Each row comes from the steps of one walk. Every step used is in the known rows, and no mark comes twice. Write the walk behind each row, first mark first.
Known rows
kigob/rivobe/pigaf/relod/tadibag: [-1.22 -3.85  1.57  0.09  0.31 -0.41  2.11 -0.72  4.85 -3.01 -4.66  6.15
 -3.12  1.40 -1.31  0.58 -1.26  0.80 -1.58 -0.42]
relod/foza: [ 1.06 -1.31 -1.95  0.05 -0.09  1.13 -0.52 -0.76 -0.85  0.34  1.15  0.54
  0.25 -1.30  0.96  0.36 -1.70  0.94 -4.19  0.39]
foza/relod/tadibag: [ 1.60  3.04  2.05 -0.48  0.58  1.65 -1.01 -0.97 -1.15 -3.74  2.37 -2.80
 -0.65 -1.35  3.09  0.58 -0.75 -0.68 -0.53  2.45]
rivobe/foza/relod: [ 1.41  1.11 -0.74 -0.33 -0.18 -1.31 -1.97 -0.73 -3.12  0.46 -0.03 -0.91
 -0.12 -0.58  0.90 -1.45  0.48 -0.98  2.00  2.02]
pigaf/rivobe: [-0.10  0.10 -3.42 -0.84 -0.14  0.97  0.98  1.88 -0.03  2.87  2.32  1.58
  1.51 -2.01  0.89 -1.01 -0.57  0.82 -0.24  1.74]
foza/relod: [ 0.85  3.92 -3.31 -0.89  0.45  1.85 -0.96  0.88 -1.83 -0.61  0.88 -0.86
  0.01 -2.45  1.76  0.99  0.20 -1.04  0.07  2.39]
pigaf/relod/tadibag/rivobe/kigob: [-2.04 -1.03  6.47  0.61 -0.21 -1.24  1.47  0.04  3.10 -3.09  2.79 -0.62
 -1.30  0.33 -2.06  0.84 -1.31 -0.95 -1.25 -0.63]
lukog/relod/foza: [ 2.20 -0.79 -2.44  0.12 -0.60  1.20 -0.57 -1.73 -3.29  0.46  1.15 -3.27
 -0.51  0.44  0.33  2.95  1.00  1.41 -1.42 -1.12]
tadibag/relod/foza/rivobe/pigaf: [-0.62  1.93 -1.08  1.14  0.66  2.42 -0.86  0.25  5.33 -0.68 -3.14  3.36
  0.75  2.26  0.17  0.14 -0.34  1.62 -0.59 -3.84]
foza/relod/pigaf/rivobe: [ 1.46  3.38 -0.50 -1.59  0.18 -0.46  0.28  1.77 -3.08  1.56 -0.35 -3.94
  0.93 -0.28  2.42  1.25 -0.12 -1.31  6.38  1.50]
relod/tadibag/rivobe/pigaf: [-1.37 -0.65  2.19  0.87  0.15 -0.26 -0.93 -0.33  0.09 -3.65  1.71  1.03
 -0.09  1.00 -1.74  0.55 -0.10 -0.81 -0.63  0.01]
kigob/rivobe/pigaf/relod/foza: [-0.41 -4.23 -1.04 -0.25 -0.14 -0.14  1.58 -0.27  4.99 -0.31 -6.81  8.24
 -2.77  1.71 -1.68  2.27 -1.32  1.57 -1.15 -2.34]
lukog/relod/foza/rivobe/kigob: [-0.15 -0.07 -1.60  0.77 -0.09  3.89  0.29  0.00 -0.88  1.17  0.39 -4.45
  0.85  2.11  0.45  0.34  3.87  0.69  0.54 -3.48]
tadibag/relod/pigaf/rivobe: [ 0.12  2.34  1.44 -0.33  0.13 -3.22  1.19  1.27 -0.20  2.91 -0.03 -3.42
  2.14 -1.05 -0.20  0.73 -1.30  0.52  1.08 -0.64]
pigaf/relod/tadibag: [ 0.05 -1.25  1.84  0.16  0.08  0.42  0.82 -1.64  3.32 -3.79  1.46  2.14
 -2.56  0.05  1.26  0.16 -3.84  0.29 -3.08  1.65]
relod/pigaf/rivobe/kigob: [-1.02 -2.06 -1.09 -0.15  0.25 -2.27  1.42  2.38 -2.82  3.91 -0.40 -4.61
  2.63  0.53 -0.56 -3.76  0.94 -1.15  2.06  0.35]
lukog/relod/tadibag/rivobe/foza: [ 1.00 -0.76  6.63  0.88 -1.24 -3.00 -1.05 -3.22 -4.57 -1.64  4.96 -5.82
 -0.69  1.42 -2.28  2.86  2.11  0.05  1.61 -1.00]
relod/foza/rivobe: [-0.19  1.32 -2.02  0.20  0.16  4.76  0.12  0.02  2.41 -0.19  1.40  1.44
  0.76 -0.44  2.03  0.48 -0.11  0.90 -1.75 -1.06]
tadibag/relod/foza: [ 1.18  1.31  1.18  0.49  0.09 -0.78 -0.36 -0.85  1.52  0.37  0.52 -0.31
  0.63 -1.86  0.06  1.68 -2.48  2.04 -5.01 -1.55]
kigob/rivobe/pigaf: [-1.72 -2.29 -4.62 -0.08  0.45 -0.15  0.87  1.30  0.35  1.31 -4.52  4.95
  0.23 -1.03 -2.50 -0.98  2.21  0.18 -2.93  0.16]
rivobe/kigob: [-1.61 -1.88 -3.61  0.62  0.48 -0.21  0.13  1.48 -1.79  1.54  0.44 -1.26
  1.68 -1.51 -1.07 -4.37  1.15 -0.88 -4.43  1.44]
relod/pigaf: [-0.47 -0.31 -2.94  0.11  0.34 -1.30 -0.31  0.08 -3.73  0.64 -0.22 -3.60
  0.75 -0.86 -0.09 -0.70 -0.47 -1.63 -2.03  1.79]

Write each row's walk
[ 0.51  5.18  5.61 -0.51  0.06  0.95 -0.67 -0.30 -1.09 -4.14  4.78 -3.39
 -0.19 -1.92  0.77  4.70 -0.01 -1.09  1.51  1.00]
foza/relod/tadibag/rivobe
[ 0.71  1.03  1.36 -0.96 -0.22 -2.05  0.31 -0.29 -2.04  1.74 -2.11 -0.03
 -0.37 -2.27 -0.73  0.21  2.53 -0.02  1.12  0.70]
kigob/rivobe/foza/relod
[-2.74  0.97 -3.73  0.65  0.69  3.36  0.62  2.10  1.71  1.27  0.93 -0.86
  2.27 -0.64  0.03 -3.98  2.68 -1.12 -2.23 -0.17]
foza/rivobe/kigob
[ 0.89 -1.83 -0.93 -0.23 -0.41  0.96  0.47 -0.96  3.18 -0.88 -0.63  4.13
 -2.27  0.30  0.79  1.77 -4.12  1.15 -2.47 -0.30]
pigaf/relod/foza
[ 0.48 -4.01 -3.12  0.34 -0.05  0.74 -0.49 -0.60  4.04 -1.53 -4.84  7.02
 -2.81  3.26 -0.18  0.53 -3.55  0.64 -0.22 -1.01]
rivobe/pigaf/relod/foza
[-0.98 -0.20  1.94  0.43 -0.91 -2.90 -1.14 -0.34 -2.20  1.30  3.15 -0.39
  0.83 -1.20 -3.00  0.10  0.63 -0.73 -0.61  0.35]
tadibag/rivobe/foza
[ 0.92  1.64 -2.31  0.19 -0.39  4.73 -0.17 -0.98 -0.27  0.10  1.42 -2.46
  0.05  1.35  1.47  3.51  2.31  1.25  0.58 -2.59]
lukog/relod/foza/rivobe
[-0.73 -0.72 -4.18  0.72  0.46  4.45 -0.98  0.31  2.92 -0.76 -2.71  4.36
  0.29  2.76  0.99 -1.24  0.33  0.44  0.00 -2.02]
relod/foza/rivobe/pigaf
[ 0.35  3.28  3.13 -0.43 -0.66 -1.91 -1.88  0.00 -2.72  0.17  2.65 -1.85
  0.16 -1.07 -1.42  2.34  1.32 -1.44  3.78  0.53]
tadibag/rivobe/foza/relod
[-1.10 -1.77 -2.75 -0.25  0.14  0.01  1.51  2.85 -0.65  3.91  1.49 -0.25
  2.60 -1.28 -0.12 -4.40  1.04  0.19 -0.43  0.86]
pigaf/rivobe/kigob
[ 1.49  0.12  6.55 -0.56  0.01 -2.15  0.33 -2.20 -1.50 -1.49 -0.41 -1.67
 -0.87 -1.20  0.58 -0.06  1.52  0.44  0.85  0.76]
kigob/rivobe/foza/relod/tadibag
[ 1.92  1.34  0.24 -1.21 -0.48 -1.28 -0.76  0.67 -1.98  2.68  0.62  0.24
  0.69 -0.09  1.72 -1.30  0.39  0.25  5.81  1.58]
pigaf/rivobe/foza/relod
[-0.40 -1.93  7.94  0.64 -1.04 -3.33 -0.11 -2.52  2.30 -3.10  3.12  0.94
 -2.48  1.33 -1.89  1.33 -2.76 -0.18  0.67 -0.19]
pigaf/relod/tadibag/rivobe/foza
[ 0.75  0.33  3.01 -0.85 -0.12 -4.13  0.30 -0.79 -4.38  1.83 -4.31 -3.90
 -0.17 -0.68 -0.93  0.63  2.63 -1.42  3.40  0.27]
kigob/rivobe/foza/relod/pigaf
[-0.97  0.50  2.16  0.28  0.46 -4.17  1.48  2.19 -0.83  3.97 -0.91 -5.36
  2.88 -0.11 -1.35 -2.26  0.41 -0.05  1.28 -1.41]
tadibag/relod/pigaf/rivobe/kigob
[ 2.53  0.39  5.36 -0.78 -0.28 -1.36 -0.55 -1.38 -1.44 -0.50  2.21 -1.70
 -0.02  0.83  2.88 -1.74 -0.82  0.66  5.60  1.55]
pigaf/rivobe/foza/relod/tadibag
[-1.22 -2.69 -5.56  0.27  0.21  0.47 -0.33  0.70  3.56 -1.13 -3.89  7.15
 -2.32  1.99 -1.01 -1.00 -2.24 -0.57 -0.68  0.81]
rivobe/pigaf/relod
[-2.21  0.58 -6.80  0.70  0.80  4.09 -0.83  1.68  2.67 -0.37 -2.19  4.36
  0.68  1.46  0.24 -2.75  1.52 -0.78  0.00  0.04]
foza/rivobe/pigaf
